What can hang from each mark:
j_202: j_125
j_961: j_125 j_621
j_125: j_539 j_651 j_763 j_961
j_651: j_125
j_205: j_125
j_468: j_125
j_465: j_125
j_621: j_465

Known rows, with every way that one mark hangs from another:
j_202[j_125]: [-8.5  2.4  6.2  2.9 -8.5  5.8  7.0 -7.7 15.6 -3.7 -7.2 -2.0  6.2  1.2
  9.3  5.0  4.1  3.4  5.2]
j_651[j_125]: [ 6.1 -4.1  8.1  6.7 -7.6 -2.0 -8.9  1.3 -0.3 -1.0 -6.8  2.0 -4.9  8.9
 -2.4  4.8  3.3 -2.6  1.2]
j_125[j_539 j_651 j_763]: [ -5.9  14.1  -0.1  11.8  -0.5 -10.1 -16.8   7.8  13.0  -1.4 -11.3  -0.3
   7.8  11.7  18.8  -0.8  -2.8   6.1   9.4]
j_465[j_125[j_961]]: [  5.1   1.1  -7.4   0.6   1.4  11.7 -24.4  17.8   0.9   4.6   2.2  -9.6
  13.7  22.0  -1.5  -2.3  -2.3  -2.3  -1.2]
j_621[j_465[j_125[j_651 j_763 j_961]]]: [ -7.4  17.2  -0.8   5.3 -10.0   9.7 -44.2  32.1  -9.9  14.6 -11.3  -0.7
   7.5  39.5  11.3  -3.2  -7.0   2.4   1.4]
j_468[j_125[j_539 j_651 j_763 j_961]]: [  8.9  18.6 -17.1   2.5   6.0 -12.8 -38.8  23.4   9.4  12.3 -18.8  -7.3
  13.0  33.9  11.4 -13.1  -0.5   7.5  20.6]
j_468[j_125[j_539]]: [  8.9   9.6 -19.6  -3.9  10.3  -5.3 -19.6   3.2   1.1   2.7  -0.5  -3.5
   3.2  12.3  12.3 -14.7   4.0   0.4  12.2]
j_202[j_125[j_651 j_763 j_961]]: [ -7.8  10.6   9.7   7.9 -12.7  -2.8 -13.0  12.6  23.4   7.4 -25.3  -6.9
  16.0  23.2   9.5   6.8  -0.5  10.1  12.8]
j_205[j_125[j_539]]: [ 10.5   3.9  -3.8  -3.8  17.5   5.0  -8.2 -15.5   9.9 -11.9   6.4  -3.1
   8.7  -7.1  15.7  -9.9   2.1   4.0   5.4]
j_202[j_125[j_539]]: [ -9.1   4.6  -6.1   4.3   2.2   3.8  -3.0 -11.8  23.1  -8.4  -6.7  -3.1
  14.4   6.3  17.5  -1.9   4.2   3.7  11.6]
j_205[j_125[j_961]]: [ 16.9  -2.7   1.4  -8.8  13.4   7.7 -10.0  -5.2   3.4  -0.7  -0.3  -7.2
  10.9   2.5  -2.8  -7.5   0.1   5.5   3.8]
j_651[j_125[j_763]]: [ -7.0   4.1  13.5   3.3 -14.5  -2.1 -21.4   8.8   0.6   7.0 -13.2   4.6
 -13.2   9.7   3.0   6.3   0.9  -1.4   6.3]
j_961[j_125[j_539] j_621[j_465]]: [-27.0  17.3  -6.6  13.1  18.7  -6.4 -14.1   7.4   3.6   7.2 -16.6  -1.5
 -10.5  20.7  12.6 -25.1   3.3 -11.0   5.6]
j_621[j_465[j_125]]: [ -7.0  10.3  -5.0   0.9  -5.0  17.9 -24.7  12.5 -17.0   4.3   6.8   3.8
  -1.8  19.0  11.5  -5.1  -2.6  -5.5  -5.8]
j_468[j_125[j_539 j_763 j_961]]: [  0.8  13.0 -22.0  -8.5  10.7  -4.8 -41.3  20.2   6.6  16.7 -13.6  -4.5
   4.5  26.3   7.5 -17.5   0.0   3.5  22.5]
j_468[j_125[j_539 j_961[j_621]]]: [  1.1   6.0 -20.0   1.3  18.5 -11.8 -27.7  14.9  -1.6   7.9 -16.2 -11.8
   4.1  36.9  -6.3 -24.5   4.1  -2.9  13.7]
j_465[j_125]: [ -0.4   5.6   0.7   3.6  -6.2  10.9 -14.0   9.6  -4.6  -1.8   7.8  -4.6
   4.4   9.5   8.4   1.0  -0.1  -3.9  -6.0]
j_205[j_125[j_539 j_651 j_763 j_961]]: [ 12.5  12.2  -0.4   1.8  12.2  -3.2 -26.7   4.7  17.4  -2.1 -11.6  -7.4
  17.6  13.3  15.6  -8.5  -2.6  11.3  12.5]
j_468[j_125[j_539 j_651 j_763]]: [  3.9  21.8  -9.0   6.9  -1.5 -14.3 -27.3  16.4   4.9   6.2 -12.4  -2.5
   2.3  20.2  21.6  -9.5   1.4   5.5  15.9]
j_202[j_125[j_539 j_651 j_763 j_961]]: [ -8.5  13.8  -1.8   9.2  -1.6  -3.9 -22.3   7.7  32.3   1.6 -23.8  -7.6
  23.8  26.4  17.4   0.0  -0.7  10.7  19.1]
j_125[j_539 j_651]: [  6.3   6.9  -6.8  13.2   6.3 -10.9  -5.9  -0.8  13.0  -9.2  -3.9  -3.6
  16.3  10.8  13.2  -2.5   0.0   4.3   3.6]

Rows:
[-11.9  14.9  12.1  17.7  -9.7  -3.7 -30.2  33.3  -3.9   6.9 -19.8 -12.3
   5.3  41.0   0.3  -2.4  -2.6  -1.8  -2.6]  j_465[j_125[j_651 j_763 j_961[j_621]]]
[-14.6  17.7 -18.1  -4.4   6.5  17.0 -56.8  24.5  -3.0  13.2  -4.7   1.1
   7.5  38.8  15.4 -13.3  -6.1  -1.8  10.2]  j_621[j_465[j_125[j_539 j_763 j_961]]]
[ -6.7   7.3   0.8   5.5  -2.9  -2.9 -30.4   5.4   8.7   1.2 -11.9   4.8
  -6.6  14.9  11.6  -0.6   1.5  -1.1  12.3]  j_651[j_125[j_539 j_763]]
[ 12.7   2.7 -15.3   9.6  13.5  -9.1 -17.0   7.0  16.4  -3.1  -8.8  -8.5
  25.9  23.7   3.1  -7.2  -2.4   6.6   8.5]  j_125[j_539 j_651 j_961]
[-26.9  24.5  10.2  28.1   6.3 -21.2 -11.0  18.2  19.0   5.3 -27.4  -9.1
  -3.7  17.5  18.2 -14.7   2.6  -4.9   8.0]  j_961[j_125[j_539 j_651 j_763] j_621]
[ 14.5   1.1  13.7  11.1   9.6  -8.5  -2.9   3.7   0.9  -5.9 -15.0 -13.9
   9.5  18.2  -5.5  -9.0   1.5   5.0  -1.6]  j_205[j_125[j_651 j_961[j_621]]]
[ -1.2  11.2  -8.5   7.9   6.9  -9.4 -27.8  14.6  17.0   4.5 -17.1  -5.6
  17.5  24.4   8.5  -5.5  -4.7   7.7  13.7]  j_125[j_539 j_651 j_763 j_961]
[ -7.0   0.8  -9.9   7.6  13.8  -3.5 -37.4  11.5  -6.6   5.1 -20.8   1.1
  -2.4  49.1  -7.6 -17.5   2.0  -5.9   7.9]  j_651[j_125[j_539 j_961[j_621[j_465]]]]
[ 24.4   0.1   5.8   2.0   8.3  -1.6  -7.2  -0.2   8.0  -4.7  -5.7 -10.7
  18.8   7.5   1.3  -3.7  -0.8  10.4   1.2]  j_205[j_125[j_651 j_961]]
[-40.2  22.6  13.0   9.7   1.0  -3.5 -16.4  21.1  -5.9  20.4 -25.0   3.0
 -26.4  16.0   8.8 -15.9   1.0 -10.2   4.8]  j_961[j_125[j_763] j_621[j_465]]
[ -5.5   8.4 -12.3  12.1  15.7 -10.4 -25.2  12.7  -3.0   1.8 -20.7  -3.7
  11.6  46.4  -1.6 -18.7  -2.3   0.5   5.0]  j_125[j_539 j_651 j_961[j_621[j_465]]]
[-12.8   2.0  -4.6   0.7   9.5   0.2 -19.3  13.8 -16.7  11.2 -16.6  -0.1
  -5.2  35.7 -15.1 -15.0  -1.9  -3.6   1.2]  j_125[j_961[j_621[j_465]]]
[  3.3   8.0  -4.8 -10.2  17.7   5.6 -31.0   0.8  14.6   2.8  -6.8  -4.8
  10.4   6.1  11.0 -12.9  -2.0   7.4  15.1]  j_205[j_125[j_539 j_763 j_961]]
[ -0.9   8.7   3.5   5.9  -5.1  -8.4 -19.6  20.7   7.6  10.2 -18.1  -4.5
   9.9  19.4   0.7   1.7  -4.6   7.2   7.2]  j_125[j_651 j_763 j_961]
[-32.5  26.2  18.8  23.4  -4.1 -13.2 -13.3  24.3  -2.2  16.3 -29.9  -0.2
 -18.6  22.3  13.4 -13.1   0.6  -6.5   2.0]  j_961[j_125[j_651 j_763] j_621[j_465]]
[ 12.8   5.0  -2.8  11.4  -4.2   3.1 -21.0  20.9   3.4   0.6  -2.9 -12.9
  22.3  29.5   3.0   1.9  -2.9   1.5  -4.1]  j_465[j_125[j_651 j_961]]
[-20.1  21.9  -0.6  24.0  14.5 -14.2 -10.8  12.0   6.9   3.4 -22.6  -4.5
  -1.2  25.4  16.3 -21.2   2.9  -7.0   2.7]  j_961[j_125[j_539 j_651] j_621[j_465]]
[-12.8   0.6  14.5   8.0  -6.0  -8.5 -28.2  21.2  -3.9  12.5 -28.4  -3.3
 -13.0  35.3 -14.1  -3.4   1.6  -4.5   6.9]  j_651[j_125[j_763 j_961[j_621]]]
[ 16.2  13.2 -14.5   8.6   5.4 -14.1 -15.8   6.9   4.5  -1.9  -5.9  -5.8
  10.1  18.4  16.5 -11.8   3.6   4.3  10.6]  j_468[j_125[j_539 j_651]]
[ -1.8   3.5  -6.1   0.2   4.3  -2.7 -41.2  13.2  12.9   7.8 -18.0  -0.7
   4.0  28.7   1.6  -4.2  -0.3   1.1  16.9]  j_651[j_125[j_539 j_763 j_961]]
[-13.3   5.3 -17.1   0.5  20.9  -2.0 -27.0   8.4  -7.6   6.3 -15.1  -0.8
   2.6  38.6  -5.8 -22.7  -1.6  -3.4   7.1]  j_125[j_539 j_961[j_621[j_465]]]
[ 20.8   9.5 -22.5   4.0  12.5 -13.1 -25.6  14.8   8.4   4.3 -11.3 -10.8
  21.0  32.3   7.8 -14.8   1.4   6.9  14.8]  j_468[j_125[j_539 j_651 j_961]]
[-14.0   4.4   1.7   9.0   5.1 -10.4 -38.8  16.5   6.1   6.6 -26.9  -3.7
  -4.1  39.3  -5.9  -9.8   1.6  -3.9  13.4]  j_651[j_125[j_539 j_763 j_961[j_621]]]
